Each row was made from one small tree. The marks that hang from a mark follow it in brackets, in alphabetical order. Every link used is in the known rows. Write each row's tree.
Known rows
Z{C J R}: -.17; -.21; -.01; .34; .13; -.20; .10; -.07; -.01; .00; -.16; .42; -.10; .08; .16; .65
X{R Z{J{N{C}}}}: -.14; -.28; .02; .17; .48; -.10; .42; -.25; -.15; -.19; .29; .36; -.28; -.08; .24; .32
X{R Z{C{N} J}}: -.48; -.11; -.05; .24; .29; -.25; .08; -.54; -.11; .08; .08; .68; .00; .06; .24; .47
Z{J R{X}}: .08; -.12; .01; .19; .21; -.15; .18; -.21; .11; -.03; -.14; .23; -.30; .04; -.05; .45
C{J}: .10; -.25; -.20; .23; .13; -.07; .06; -.52; -.12; -.01; -.04; .37; -.38; .09; .28; .29
Z{R}: .08; -.18; .06; .17; .16; -.07; .16; -.18; .04; -.19; -.08; .25; -.23; .07; .32; .45
X{R}: .05; -.15; .08; .05; .26; -.12; .17; -.52; .05; -.36; .02; .26; -.30; .04; .46; .29
J{C}: .39; -.32; .01; .25; .35; -.14; .28; -.38; -.12; -.10; .03; .18; -.45; .02; .25; .16
Z{J}: .03; -.14; -.20; .21; .17; -.19; .09; -.39; -.18; -.09; -.04; .30; -.35; .10; .26; .31
X{Z{C{N} J R}}: -.45; -.13; -.08; .36; .19; -.20; .06; -.20; -.10; .24; -.02; .67; .07; .09; .10; .62
X{R Z}: -.15; -.07; .23; .04; .36; -.03; .21; -.45; .00; -.31; .17; .37; -.12; .04; .40; .22
C{N{J}}: .15; -.21; -.28; -.04; .13; -.27; .01; -.53; -.11; .15; .00; .25; -.41; .14; .44; .30
R{X}: .35; -.18; .09; .14; .22; -.11; .13; -.37; .20; -.13; -.11; .19; -.38; .06; .02; .15
Z{J{C{N}}}: .16; -.27; -.36; .32; .31; -.34; .20; -.61; -.34; .20; .03; .36; -.48; .02; .19; .29
R{X{Z{C J{N}}}}: -.02; -.23; .18; .25; .33; -.03; .14; -.03; .03; .20; -.06; .48; -.15; -.04; -.20; .27
Z{C J}: -.07; -.22; -.10; .34; .14; -.22; .05; -.26; -.08; .00; -.13; .43; -.20; .12; .17; .43

Write each row's tree
-.32; -.02; .06; .08; .35; -.11; .21; -.48; -.16; -.21; .18; .41; -.14; .05; .34; .31	X{R Z{J}}
-.31; -.16; .12; .20; .29; -.17; .07; -.51; .06; -.02; .08; .63; .01; .05; .31; .38	X{R Z{C{N}}}
.15; -.25; .29; .28; .19; -.10; .12; -.04; .39; -.04; -.24; .31; -.13; .04; -.07; .49	Z{C R{X}}
.22; -.36; -.05; .23; .39; -.11; .37; -.06; -.31; .07; -.02; .21; -.45; -.12; .18; .45	Z{J{C N} R}
-.28; -.05; .04; .19; .25; -.05; .19; -.14; -.16; -.05; .08; .41; -.07; .08; .20; .46	X{Z{J R}}
-.39; -.22; -.04; .27; .26; -.15; .03; -.66; -.04; .16; .09; .75; -.04; .04; .26; .45	X{R Z{C{J N}}}
-.28; -.23; .15; .28; .28; .00; .18; .16; -.14; .13; -.03; .53; .00; -.03; .10; .56	X{Z{C J{N} R}}
-.23; -.32; .18; .18; .35; .06; .15; -.31; -.06; .04; .08; .61; -.10; -.08; .25; .40	X{R Z{C{J{N}}}}
.16; -.42; .13; .28; .21; .01; .13; -.03; .20; .22; -.25; .42; -.27; -.08; -.14; .53	Z{C{J{N}} R{X}}
.07; -.34; .18; .27; .31; .08; .11; -.15; .10; .28; -.06; .55; -.18; -.05; -.19; .24	R{X{Z{C{J{N}}}}}
.08; -.30; .13; .26; .24; -.10; .16; .08; .14; .14; -.25; .35; -.23; -.07; -.14; .57	Z{C J{N} R{X}}
-.08; -.31; .01; .29; .19; -.10; .15; .09; -.09; .08; -.19; .43; -.18; -.03; .16; .64	Z{C J{N} R}
-.37; -.12; .14; .33; .23; -.09; .14; .00; -.05; .04; -.01; .54; .08; .09; .10; .57	X{Z{C J R}}
-.21; -.18; .31; .29; .23; -.01; .14; .03; .11; -.06; -.02; .48; .10; .08; .17; .49	X{Z{C R}}
.19; -.18; .11; .24; .48; -.13; .33; -.35; -.10; .10; .13; .28; -.34; .00; -.17; .09	R{X{Z{J{C}}}}
